What can hang from each mark
z427: z982
z816: z935 z936
z982: z427 z935
z818: z162 z169
z612: z162
z384: z774
z935: z816 z982
z162: z384 z612 z818
z116: z936
z169: z116 z612
z774: z384 z612 z818

Known rows, with every way that one mark hangs from another
z816{z935{z982}}: [ 0.94  5.32  2.87  3.27  0.20  3.20  3.51 -1.25  0.84 -1.17  1.03  1.08
 -3.26 -2.90 -0.62 -0.48  1.78  2.55 -0.08  0.22  0.83 -1.60  0.79  0.87
  1.02]
z384{z774{z612{z162{z818}}}}: [ 0.47  1.40  1.39  2.71 -0.71 -3.31  1.53 -0.39  2.27 -1.29  0.28  0.95
 -0.88 -0.83  0.43 -1.65  0.75  0.97 -0.88  0.16 -0.77 -0.16  0.40  0.26
  0.68]
z818{z162{z384{z774} z612} z169{z116}}: [-0.12  1.39 -0.74  2.17 -1.21  0.09  0.40  0.67 -1.08 -1.56 -1.27  0.02
  0.87  0.13 -0.32  1.98  0.30  0.06 -0.99 -1.14 -0.24  2.15 -1.35  1.74
 -0.54]
z169{z116{z936} z612{z162}}: [-1.06 -0.20  0.84  0.19 -1.48  2.12  0.11 -0.74  0.70 -2.35  0.46  0.81
 -1.76 -3.41 -0.04  0.20  1.07 -1.00  0.79  0.86  2.02 -0.92 -0.26  0.28
  1.42]
z774{z818}: [ 0.46  0.24  3.28  1.12 -0.17 -2.95  1.58 -1.11  2.91 -1.38  0.80  1.93
 -0.97 -2.31  0.04  0.43  1.21  2.12  0.08  1.34  1.76 -0.80  0.04  0.86
  0.67]
z774{z384 z612 z818}: [ 0.21  1.34  7.26  0.76  2.24 -3.50  2.46 -0.82  3.28 -1.25  1.03  2.19
  2.31 -0.48 -0.24 -1.78  2.14  1.59  0.99  0.79  1.82 -1.11  0.24  1.19
 -0.14]
z818{z162{z384{z774}} z169{z116{z936} z612}}: [-1.19  1.48  1.06  0.33 -1.06  2.16 -0.04  0.61 -0.29 -2.00 -1.06  0.11
  2.65 -0.28  0.29  1.98  0.74 -1.30 -0.43 -0.28  0.29  1.81 -2.14  1.76
  0.33]
z818{z162{z384} z169{z116{z936}}}: [-1.00 -2.32 -0.67  0.04 -1.59 -0.32  0.47  1.78 -0.39 -1.75 -0.47  0.59
  3.42 -0.96  0.50  3.53  0.28 -0.66 -0.39  0.62  0.90  2.12 -1.98  1.70
 -0.30]
z162{z384{z774} z612 z818{z169{z116{z936}}}}: [-1.10 -2.75  0.39  1.86 -0.60 -1.93 -0.76  1.46 -1.90 -1.63 -1.55 -1.24
 -3.56 -0.07  0.80 -0.21  0.07 -0.57 -1.33  0.88 -0.91  2.17 -1.30  1.10
  0.16]
z774{z818{z162{z384} z169{z116{z936} z612}}}: [-1.36 -1.66  1.75 -0.49  0.32  0.93  0.16  0.28 -0.03 -1.79 -0.65  0.93
  2.68 -0.33 -0.02  0.99  1.33 -2.05  0.69  1.33  2.23  1.01 -1.64  1.78
  0.01]
z982{z427 z935{z816}}: [ 2.90  3.17  5.74  3.29 -2.37  5.23  2.06  0.59  3.66 -1.23  0.66  0.39
 -3.81 -3.79 -0.63  0.30  1.45  1.30 -1.05 -0.50  0.98  0.49  3.82  1.92
 -0.15]
z982{z427}: [ 1.92  1.91  4.29  1.76 -2.26 -0.10  0.53 -0.56  3.31 -1.51  1.08  1.19
 -3.59 -3.48 -0.42  2.54  0.50  2.30 -0.65 -0.09  0.28  0.35  0.53  1.26
  0.68]
z818{z162 z169{z116{z936}}}: [-0.91  0.32 -0.20  0.27 -2.09 -1.64  0.67  1.50  1.30 -1.73 -0.19  1.29
  0.93 -1.55  0.72  3.95  0.20  0.11 -0.21  0.23  1.49  1.24 -1.51  1.67
  0.01]
z162{z818}: [ 0.11 -1.28  1.26  1.43 -1.29 -1.68  0.37 -0.70  2.29 -1.36  0.54  1.08
 -2.27 -3.00  0.21  1.06  0.20  1.65 -0.84  1.09  0.45  0.24  0.12  0.79
  0.50]
z774{z612{z162{z384}} z818}: [ 0.60 -4.01  1.83  1.70  1.04 -2.59  2.35 -0.38  0.40 -1.28  0.64  1.43
  3.14 -0.59 -0.22 -2.16  1.65 -0.48  0.56  1.69  1.47 -0.31 -0.04  0.53
  0.00]
z162{z818{z169}}: [-0.01 -2.04 -1.04  1.41 -1.54 -1.10  0.86  0.19  2.37 -1.34  0.28  1.08
 -0.74 -2.21  0.52  1.77  0.04  0.41 -1.05  0.97  0.78  1.03 -1.48  1.15
 -0.03]
z169{z116{z936} z612{z162{z818}}}: [-1.63 -1.78  0.12  0.05 -1.22  1.84 -0.83 -0.54  0.79 -2.17  0.15  0.39
 -3.01 -3.03 -0.02 -0.71  0.82 -1.81  0.54  1.51  1.59 -0.52  0.17  0.16
  1.28]
z427{z982{z935{z816}}}: [ 1.14  1.95  4.68  2.70 -1.54  3.39  2.87 -0.42  3.97 -1.13  0.45  0.84
 -4.59 -3.54 -0.08 -1.41  1.33  3.31  0.26 -0.33  1.70 -0.93  3.10  1.38
  0.07]
z162{z384}: [ 0.74 -2.45  1.53  1.51 -1.08  0.16  1.25 -0.58  0.32 -1.57  0.62  0.74
  1.64 -2.84 -0.11  1.74  0.60  1.82 -0.72  0.67  0.43  0.71 -0.69  0.97
  0.34]
z427{z982{z935{z816{z936}}}}: [ 1.51  3.06  4.80  3.07 -1.32  5.38  2.19 -0.54  2.55 -1.19  0.07  0.46
 -6.17 -3.24 -0.05 -1.27  1.22  2.79  0.40  0.53  1.87 -0.70  2.39  1.22
  0.56]
z384{z774{z612{z162{z818{z169}}}}}: [ 0.36  0.80 -0.49  2.73 -0.92 -2.83  1.89  0.32  2.32 -1.28  0.04  0.97
  0.48 -0.20  0.68 -1.02  0.61  0.03 -1.01  0.08 -0.52  0.48 -0.95  0.57
  0.25]
z612{z162{z384{z774{z818{z169{z116{z936}}}}}}}: [-0.81 -2.08 -1.76  0.38 -0.81 -1.57  1.02  1.17  0.60 -1.79 -0.21  0.42
  3.06 -0.07  0.76 -1.01  1.24 -1.15 -0.32  1.66  0.02  0.58 -1.10  0.01
  0.77]
z162{z384{z774{z612}} z818{z169{z116}}}: [-0.69  0.77  1.59  1.60 -0.44 -1.04  0.33  0.58  1.15 -1.51 -0.68 -0.01
  1.72  0.06  0.54 -0.99  0.92 -0.10 -0.99 -0.03 -1.57  1.29 -1.58  1.01
  0.04]
z935{z816{z936} z982}: [ 1.80  4.45 -0.01  4.10  0.13  5.11  3.47 -1.14 -0.23 -1.10  0.27  1.11
 -3.84 -3.21  0.19 -0.48  2.19  0.97 -0.05  0.39  2.19 -0.53  1.46  1.63
  0.58]
z818{z162{z384 z612} z169{z116{z936}}}: [-0.73 -3.66 -0.58  1.23 -1.04 -0.71  0.21  1.82 -2.72 -1.67 -1.10 -0.13
 -0.23 -0.57  0.15  3.09 -0.02 -0.98 -0.39  0.40  1.42  2.48 -1.63  2.00
 -0.67]
z427{z982{z935}}: [ 1.01  1.70  5.57  1.95 -1.70  0.94  2.11 -0.64  4.84 -1.33  0.69  1.12
 -3.99 -3.42 -0.20 -0.08  0.61  3.69  0.19  0.08  0.92 -0.76  2.06  0.89
  0.76]

Rows
[-1.20 -4.04 -3.76  0.41 -2.05 -1.11  0.36  1.41  1.34 -1.75  0.19  0.66
 -0.41 -1.95  0.76  0.60  0.18 -1.61 -0.33  1.82  1.00  0.66 -0.88  0.18
  0.45]
z612{z162{z818{z169{z116{z936}}}}}
[-1.08  1.31  0.46  0.94 -0.78  3.16 -0.64 -0.59  1.14 -1.87 -0.82 -0.27
  1.16 -0.93  0.03 -0.54  0.90 -1.01 -0.94  0.02 -1.01  1.23 -1.82  0.93
  0.52]
z162{z384{z774} z818{z169{z116 z612}}}
[ 0.02 -3.79 -4.54  1.65 -1.45  0.15  0.99  0.66  0.75 -1.39 -0.16  0.14
  3.11 -0.46  0.34 -0.47  0.25 -1.17 -1.49  1.17 -0.93  1.77 -1.14  0.14
  0.16]
z612{z162{z384{z774} z818{z169}}}
[ 0.34 -3.51 -3.21  1.43 -1.13  4.40  1.75 -0.63  0.16 -1.87  0.34  0.77
  3.61 -2.13 -0.39  1.00  0.71 -2.12 -0.23  0.59  1.88  1.02 -2.47  0.96
  0.00]
z818{z169{z612{z162{z384}}}}
[-1.09  1.97  4.43  0.23 -1.16  1.49 -0.24 -1.00  1.16 -2.32  0.28  0.79
 -3.43 -3.69  0.19  1.17  1.08  0.57  0.61  0.47  1.86 -0.88 -0.65  1.00
  1.43]
z169{z116{z936} z612}
[-0.77  4.00  4.58  1.05  0.19 -5.54  1.32  1.06  2.27 -1.39 -0.66  1.43
  0.47  1.16  1.12 -0.07  1.35  0.57  0.04  0.25  0.48  0.22 -0.95  1.56
  0.31]
z384{z774{z612 z818{z162 z169{z116{z936}}}}}
[ 0.91 -3.69  0.63  2.33 -0.38 -0.91  2.37 -0.19 -0.17 -1.47  0.75  1.01
  2.86 -1.71 -0.20 -0.43  0.92  0.11 -0.09  0.66  0.84  0.26 -0.44  0.62
  0.00]
z774{z612{z162{z384}}}
[ 0.47  3.83  3.59  2.16  0.37 -4.78  2.29  0.04  2.79 -1.06 -0.32  1.83
  1.79  1.12  0.53  0.01  1.27  1.04 -0.44 -0.22  0.46  0.41 -1.05  1.73
 -0.15]
z384{z774{z612 z818{z162 z169}}}
[-0.48  4.19 -0.06  1.01 -0.68  0.83  1.06 -1.12  3.29 -1.86 -0.05  1.35
  0.96 -0.69  0.02 -1.48  1.75 -0.64  0.14  0.11  0.84 -0.81 -1.12  0.37
  0.99]
z384{z774{z818{z169{z116 z612{z162}}}}}
[-1.64 -3.94  0.46  0.01 -0.63  2.56 -0.79  0.43 -0.51 -1.99 -0.60 -0.29
  0.16 -1.82  0.38  0.59  0.57 -2.07 -0.28  1.49  0.85  1.50 -2.07  1.21
  0.32]
z162{z384 z818{z169{z116{z936} z612}}}
[-1.00  2.59  0.70  0.52 -0.52 -0.75  0.83 -0.12  2.45 -1.95 -0.25  0.97
 -0.16 -0.48  0.71 -1.28  1.50 -1.01  0.17  0.97  1.06 -0.52 -1.14  0.41
  1.24]
z384{z774{z818{z169{z116{z936} z612{z162}}}}}
[ 0.21 -0.27  0.18  0.90 -0.45 -2.34  1.82  0.09  2.46 -1.16  0.15  2.14
  2.30 -0.63  0.04  2.18  0.82  0.28 -0.11  0.88  2.23  0.77 -1.20  1.74
 -0.40]
z774{z818{z162 z169}}
[-0.39 -0.37 -1.55  0.52 -1.74  1.35  0.77  0.67  0.59 -1.64 -0.25  0.95
  4.79 -1.19 -0.26  3.27  0.51 -0.21 -0.44 -0.33  0.66  1.81 -1.80  1.62
 -0.55]
z818{z162{z384} z169{z116}}
[-1.69 -4.02 -0.20 -0.21 -0.80  3.01 -1.04 -0.26 -0.83 -2.18 -0.13 -0.25
 -0.64 -2.51 -0.16 -1.00  0.89 -2.48  0.39  1.86  1.03  0.24 -0.14  0.18
  1.06]
z169{z116{z936} z612{z162{z384 z818}}}
[-1.20  1.20  0.78  0.15 -1.52  1.78  0.24  0.31  0.86 -2.00 -0.38  1.12
  0.46 -1.78  0.17  3.27  0.54 -1.21  0.28 -0.04  2.28  0.92 -1.91  1.95
  0.18]
z818{z162 z169{z116{z936} z612}}
[-0.06  0.79  4.19  0.58  1.97 -3.00  2.76  0.39  2.93 -1.04  0.36  2.42
  5.56  1.23 -0.20  0.00  1.68 -0.12  0.83  0.31  2.30  0.45 -0.97  2.03
 -1.22]
z774{z384 z612 z818{z162 z169}}
[ 3.31  4.40  5.93  3.64 -2.16  7.40  1.33  0.50  2.06 -1.29  0.25  0.00
 -5.70 -3.47 -0.58  0.43  1.32  0.66 -0.89  0.43  1.13  0.78  2.98  1.74
  0.39]
z982{z427 z935{z816{z936}}}
[ 0.71  2.44  3.07  2.36  0.31 -4.44  2.34 -0.75  2.79 -1.27  0.44  1.64
  0.39 -0.15  0.35 -2.41  1.64  1.26 -0.11  0.51  0.30 -1.03  0.39  0.31
  0.79]
z384{z774{z612{z162} z818}}
[-1.42 -4.59 -0.56  0.06 -1.15 -0.52 -0.40  1.48 -0.11 -1.73 -0.40 -0.16
  0.67 -1.55  0.79  1.23  0.29 -0.93 -0.73  1.81  0.13  1.79 -1.75  0.99
  0.15]
z162{z384 z818{z169{z116{z936}}}}
[ 2.84  5.68  2.14  4.11 -0.52  6.25  2.56 -0.78  0.61 -1.06  0.41  0.78
 -6.01 -3.23 -0.25 -0.14  2.18  0.62 -0.14  0.07  1.54 -0.03  2.29  1.88
  0.64]
z935{z816{z936} z982{z427}}
[ 2.35  4.31  1.98  3.71 -0.72  3.82  3.39 -0.67  2.47 -1.00  0.86  1.25
 -3.99 -3.60 -0.28 -0.36  2.32  1.31 -0.32 -0.98  1.34 -0.35  3.22  2.09
  0.02]
z935{z816 z982{z427}}
[-1.26 -3.34 -0.40 -0.27  0.07  1.52  0.68  0.14  0.26 -2.02 -0.12  0.78
  2.32 -1.04  0.12 -0.80  1.57 -2.76  0.84  2.04  2.36  0.13 -1.78  0.71
  0.53]
z774{z818{z169{z116{z936} z612{z162{z384}}}}}
[-0.20  5.84  3.80  1.56  0.11 -4.06  1.56  0.06  3.24 -1.29 -0.44  1.79
  1.63  0.98  0.41 -0.34  1.56  0.91 -0.02 -0.62  0.27 -0.07 -0.82  1.52
  0.06]
z384{z774{z612 z818{z162 z169{z116}}}}
[-1.09 -3.11 -2.07  0.20 -1.36  3.56  0.61  0.48 -0.38 -2.28 -0.04  0.30
  2.01 -2.07  0.21  0.90  0.91 -2.64  0.32  1.05  1.86  0.76 -2.37  0.76
  0.51]
z818{z169{z116{z936} z612{z162{z384}}}}
